Known rows, with every way that one mark hangs from another
{k_621 {k_231 {k_242 k_468} {k_357 k_891}} k_650}: [ 2.34 -2.33 -1.78  0.56 -4.55 -3.00 -0.24 -0.02 -0.49 -3.08 -2.82  0.53
 -3.56  3.50  0.78 -0.13  0.38 -0.23 -1.46 -7.10  2.13 -1.38 -0.10 -0.35
  1.08]
{k_231 k_242 {k_357 {k_891 k_640}}}: [ 3.01 -1.41 -2.38  0.24 -0.30  2.81 -0.38  0.93 -1.12 -1.91 -1.05  4.66
 -4.01  2.17  2.15 -3.08 -1.16  0.92  0.95 -2.26 -0.36  0.39 -0.41 -1.07
 -1.40]
{k_650 k_621}: [-1.39 -0.39  0.00 -1.26 -0.87 -1.23 -0.25 -0.09 -1.96 -0.91 -0.71  0.40
  0.86  0.20 -0.66  0.73  1.07 -0.81  0.25 -1.78 -1.11 -1.40  0.05 -0.19
  0.91]
{k_231 {k_242 k_468 {k_690 k_640}} {k_357 k_891}}: [ 7.95  3.93 -0.62  2.61 -0.79  2.36 -0.62  0.00  2.89 -0.51  0.39  3.69
 -4.57 -2.38  0.55 -0.96 -1.24 -1.61 -0.39 -4.48  0.19 -0.80  3.49 -1.54
 -0.03]
{k_357 {k_891 k_640}}: [ 2.23 -0.89 -2.30 -0.83 -0.06  2.71  0.45  0.33 -0.91 -0.29 -2.57  3.25
 -2.96  1.28  2.06 -2.44 -0.27  1.16  0.57 -2.01 -0.36 -0.88 -1.16 -0.78
 -1.49]
{k_650 {k_621 {k_231 {k_242 k_690} k_357}}}: [ 1.09 -0.83 -0.59  0.67 -1.82 -1.82 -0.31  1.08 -1.72 -3.30 -0.12  2.22
 -1.69  1.85 -0.93  0.14 -0.44 -0.42 -1.48 -6.50 -2.01 -1.24  0.99 -0.35
  1.67]
{k_468 {k_242 {k_231 {k_357 k_891}}}}: [ 3.03 -2.66 -1.68  3.91 -1.63 -1.86 -0.02  0.93  0.17 -0.08 -0.45  2.24
 -2.92  0.47  3.23 -0.07  0.30 -1.91 -1.10 -4.05  1.15 -1.59 -0.15 -0.01
  3.77]
{k_690 {k_242 {k_231 {k_357 {k_891 k_640}}} k_468}}: [ 4.80 -2.11 -2.30  4.09 -2.90  1.12 -0.43  1.36  0.36  0.99 -1.27  4.84
 -4.10 -0.09  2.99  0.91 -0.81 -2.34 -1.66 -4.34  1.80 -3.13  0.78 -0.13
  2.12]
{k_640 {k_690 k_242} {k_891 k_357}}: [ 1.38  1.16 -2.12  3.71  0.43  0.60  1.27 -1.05 -0.09  1.20 -1.13  0.42
 -2.05 -2.15 -0.83  2.55 -0.94  0.92  0.22 -1.49 -0.75 -2.84  0.25 -0.69
  1.87]
{k_891 k_357 {k_640 {k_690 {k_242 k_468}}}}: [ 4.41  0.01 -2.46  1.71  0.85  3.03 -1.58  1.49  0.14  2.43 -0.33  4.33
 -4.67 -1.27 -0.61  0.74 -2.32 -1.60 -1.29 -2.36 -2.48 -2.56  1.78 -0.65
  0.32]
{k_650 {k_621 k_231}}: [-1.65 -1.66 -0.65 -1.00 -1.80 -2.62  0.44 -0.06 -2.38 -2.09 -1.38 -0.03
 -0.09  2.34 -0.69  1.37  0.62  0.16 -1.14 -5.38 -1.26 -2.17 -0.73  0.22
  1.40]
{k_357 {k_891 {k_640 {k_690 {k_242 k_468}}}}}: [ 4.72  1.38 -3.42  1.92  0.33  3.00 -0.79  1.01  0.68  1.88 -1.30  3.83
 -4.59  0.54  0.52 -0.96 -1.48 -0.85 -1.44 -2.07 -2.17 -3.58  2.78 -0.28
 -0.57]
{k_231 k_357}: [ 1.02 -1.53 -0.21  2.16  0.59  1.19  0.65  0.84 -0.47 -1.05 -0.09  1.76
 -1.06 -0.35 -0.19 -0.43  0.09  0.10 -0.05 -1.57  1.76 -0.50 -0.35 -0.42
  1.27]
{k_891 k_357}: [ 1.39 -1.36 -0.47  0.54 -0.39  0.10 -0.24  0.17 -0.57 -0.14 -1.16  1.01
 -1.53 -1.38  0.48  0.68 -0.17 -0.31  0.64 -1.62  1.09  0.07 -1.87 -0.56
  1.08]
{k_357 {k_891 {k_640 k_690}}}: [ 1.75  0.08 -3.01  0.16  1.52  3.15  0.16  0.18 -1.05  0.50 -1.33  3.16
 -4.15  1.65  0.55 -1.72 -0.95  0.80  0.21 -1.34 -3.02 -1.38  0.36 -0.80
 -1.49]
{k_690 {k_242 {k_231 k_357} k_468}}: [ 3.15 -1.33 -0.56  4.85 -2.87 -1.05 -0.72  1.16  1.03  1.14  0.63  2.35
 -1.84 -1.23  1.45  2.81 -0.61 -3.22 -2.04 -2.88  2.09 -2.44  1.67  0.50
  3.29]
{k_468 {k_242 {k_231 k_357}}}: [ 1.71 -2.73 -0.44  3.38 -1.14 -2.11 -0.39  1.06  0.23  0.37  1.03  1.63
 -1.72  0.10  2.26  0.78 -0.09 -2.23 -1.37 -3.15  0.45 -0.75  0.36  0.19
  3.54]
{k_891 k_357 {k_640 {k_690 {k_242 k_231}}}}: [ 1.29 -2.42 -2.60  1.72 -0.17  1.36 -0.86  0.74 -1.51  1.66  0.13  4.05
 -4.68 -0.21  0.80  1.98 -2.19 -1.35 -0.19 -1.88 -3.56 -1.15 -0.28 -0.82
  0.82]
{k_891 k_357 {k_640 {k_690 {k_242 k_231 k_468}}}}: [ 3.15 -1.44 -2.26  2.22 -0.72  1.36 -1.63  0.92 -0.50  2.58  0.28  4.26
 -5.07 -0.86  0.93  2.59 -2.27 -2.44 -1.16 -2.90 -2.65 -1.80  0.79 -0.54
  1.01]
{k_650 {k_621 {k_231 {k_242 k_468 k_690} k_357}}}: [ 2.95  0.27 -0.30  1.28 -2.36 -1.76 -1.12  1.30 -0.70 -2.42 -0.07  2.50
 -1.95  1.16 -0.81  0.88 -0.49 -1.44 -2.34 -7.55 -1.18 -2.05  2.00 -0.07
  1.82]
{k_891 k_357 {k_640 {k_690 k_242}}}: [ 2.52 -0.93 -2.71  1.20  1.44  2.96 -0.85  1.27 -0.88  1.52 -0.46  4.05
 -4.24 -0.60 -0.66 -0.06 -2.22 -0.55 -0.39 -1.31 -3.27 -1.91  0.68 -0.92
  0.19]

Rows
[ 3.65 -2.14 -1.44  3.30 -1.38  1.67  0.78  1.27 -0.81 -0.67 -1.13  5.23
 -4.39 -0.50  2.86 -0.33 -0.50 -0.72 -0.31 -4.92  0.05 -0.50 -0.85 -1.28
  1.37] : {k_242 {k_231 {k_357 {k_891 k_640}}} k_690}
[ 5.78  4.99  0.71  0.46 -1.50  1.08 -0.31 -1.89  2.83  0.76  0.20  1.30
 -2.42 -3.98  0.53  1.78 -1.47 -0.56  0.61 -3.75 -0.35  0.49  1.88 -1.74
 -0.95] : {k_231 {k_242 k_468 {k_690 {k_640 {k_891 k_357}}}}}
[ 2.97  1.92 -0.78  1.60 -0.89  1.39  2.48 -2.64  1.50  0.66 -1.99  0.42
 -1.36 -3.98  0.06  2.19 -0.56  1.03  1.46 -2.62  1.33 -2.38 -0.36 -1.78
  0.97] : {k_690 k_242 {k_640 {k_891 k_357}}}
[ 4.25  1.10  0.30  4.03 -0.82 -0.49  1.86 -1.02  2.13  0.60  0.59  1.81
 -2.32 -3.47  1.65  1.88 -0.27 -0.95 -0.55 -5.43 -0.08 -1.20  1.40 -1.58
  3.20] : {k_468 {k_242 {k_231 k_357} {k_690 {k_640 k_891}}}}
[ 1.37  1.48  0.10 -0.21 -0.12  1.56  2.70 -3.48  0.58  0.07 -1.81 -0.20
 -1.28 -3.41  0.43  2.27  0.14  1.92  2.58 -3.18  1.44 -0.23 -2.15 -2.12
 -0.27] : {k_690 {k_640 {k_891 k_357}}}
[ 4.51  1.39  0.15  2.62 -1.64 -1.36  1.19 -1.57  2.14  1.43 -0.18  1.12
 -2.56 -4.14  2.25  2.63 -0.45 -1.28 -0.11 -5.26 -0.61 -0.74  0.25 -1.65
  2.88] : {k_468 {k_242 k_231 {k_690 {k_640 {k_891 k_357}}}}}
[ 5.97  4.89  1.24  1.03  0.09  1.69 -0.28 -0.55  3.64  1.72  0.91  1.26
 -1.79 -4.23 -1.02  1.21 -0.83 -2.11 -1.16 -3.02 -0.74 -1.06  3.85 -1.15
 -0.21] : {k_242 k_468 {k_690 k_640}}
[ 4.22  2.95  1.51  1.78 -2.13 -0.44 -0.29 -1.26  2.77  2.00  1.75  1.19
 -2.33 -3.71  1.07  3.68 -0.69 -3.23 -1.00 -3.90 -1.00 -0.15  2.54 -0.97
  0.85] : {k_242 k_231 k_468 {k_690 k_640}}
[ 3.95  1.76  0.57  1.84 -0.95 -1.64 -0.23 -0.28  2.63  1.61  1.85  1.06
 -2.00 -2.69  1.24  1.28 -0.77 -2.82 -1.28 -3.15 -2.60 -0.41  2.80 -0.90
  2.29] : {k_468 {k_242 k_231 {k_690 k_640}}}
[ 0.26  0.53 -0.37 -1.09 -2.34 -2.89 -0.94  0.47 -1.39 -2.44 -0.08  0.81
 -0.77  2.10 -0.72  0.54 -0.46 -0.46 -1.56 -5.19 -3.41 -0.91  1.19 -0.02
  0.65] : {k_650 {k_621 {k_231 {k_242 k_690}}}}
[ 0.81 -2.36 -0.43  0.03 -4.06 -3.30 -0.59  0.13 -0.39 -2.61 -1.19 -0.27
 -2.18  3.08 -0.37  0.86 -0.04 -0.50 -1.84 -5.97  1.35 -0.43  0.51 -0.19
  0.96] : {k_621 {k_231 {k_242 k_468} k_357} k_650}
[ 0.28 -4.30 -2.04  1.22 -3.09 -2.27  2.02 -0.15 -1.72 -3.52 -4.21  0.14
 -2.75  3.00  0.13 -0.39  1.32  1.21 -0.87 -6.85  2.70 -2.24 -2.15 -0.69
  2.19] : {k_621 {k_231 {k_357 k_891}} k_650}
[-0.88 -2.22 -0.92 -0.17 -2.01 -2.30 -0.26  0.44 -2.60 -3.47 -0.35  1.41
 -1.20  3.20 -0.48  0.63 -0.11  0.00 -0.76 -5.78 -1.31 -1.12 -0.25 -0.02
  1.27] : {k_650 {k_621 {k_231 k_242 k_357}}}
[ 3.91  3.29  0.48  1.07  0.09  1.91  2.35 -2.15  1.70  0.23 -1.45  0.89
 -1.72 -4.95 -0.22  1.53 -0.32  1.14  1.35 -3.85  0.22 -0.52 -0.25 -2.30
  0.20] : {k_242 {k_690 {k_640 {k_891 k_357}}}}
[ 2.70  1.98  0.48 -1.77 -3.93 -3.08 -0.59 -1.34  1.86 -1.34 -0.51 -1.06
 -2.29  0.58 -1.12  1.34 -0.65 -1.15 -1.74 -5.73 -1.73 -0.12  2.63 -1.07
 -0.54] : {k_621 {k_231 {k_242 k_468 {k_690 k_640}}} k_650}
[ 1.28 -1.29 -1.98 -0.23  2.12  3.07 -0.67  0.58 -1.63  0.98 -0.38  3.55
 -4.18 -0.06 -0.35  0.17 -1.68  0.24  0.49 -1.64 -3.27 -0.18 -0.74 -1.22
 -0.84] : {k_891 k_357 {k_640 k_690}}
[ 5.75 -1.56 -1.80  3.69 -0.93  0.51 -0.11  2.24  0.58  0.34 -0.61  5.23
 -4.41 -0.51  3.23 -1.59 -0.69 -1.86 -1.77 -5.50 -0.79 -1.63  1.03 -0.88
  2.80] : {k_468 {k_242 {k_231 {k_357 {k_891 k_640}}} k_690}}
[ 3.51  0.04 -3.20  2.39 -1.10  1.40 -0.77  0.41  0.00  2.07 -0.74  3.83
 -4.94  0.99  1.97  0.88 -1.36 -1.68 -1.27 -2.63 -2.43 -2.86  1.80 -0.14
  0.34] : {k_357 {k_891 {k_640 {k_690 {k_242 k_231 k_468}}}}}
[ 5.63  2.34  0.50  2.75 -0.72  1.09 -1.94  1.82  1.99 -0.39  1.59  3.16
 -2.38 -1.46 -0.01 -0.59 -1.42 -1.98 -1.54 -2.68  0.13  0.13  3.44 -0.40
  0.45] : {k_231 {k_242 k_468 k_690} k_357}
[ 4.05  0.29 -0.47  3.68 -1.23  0.87  1.71 -0.94  0.95 -0.63 -0.10  3.05
 -4.18 -2.68  1.77  1.33 -0.18 -1.34  0.62 -4.99  0.10 -0.56  0.18 -1.84
  1.95] : {k_242 {k_231 {k_357 k_891}} {k_690 k_640}}
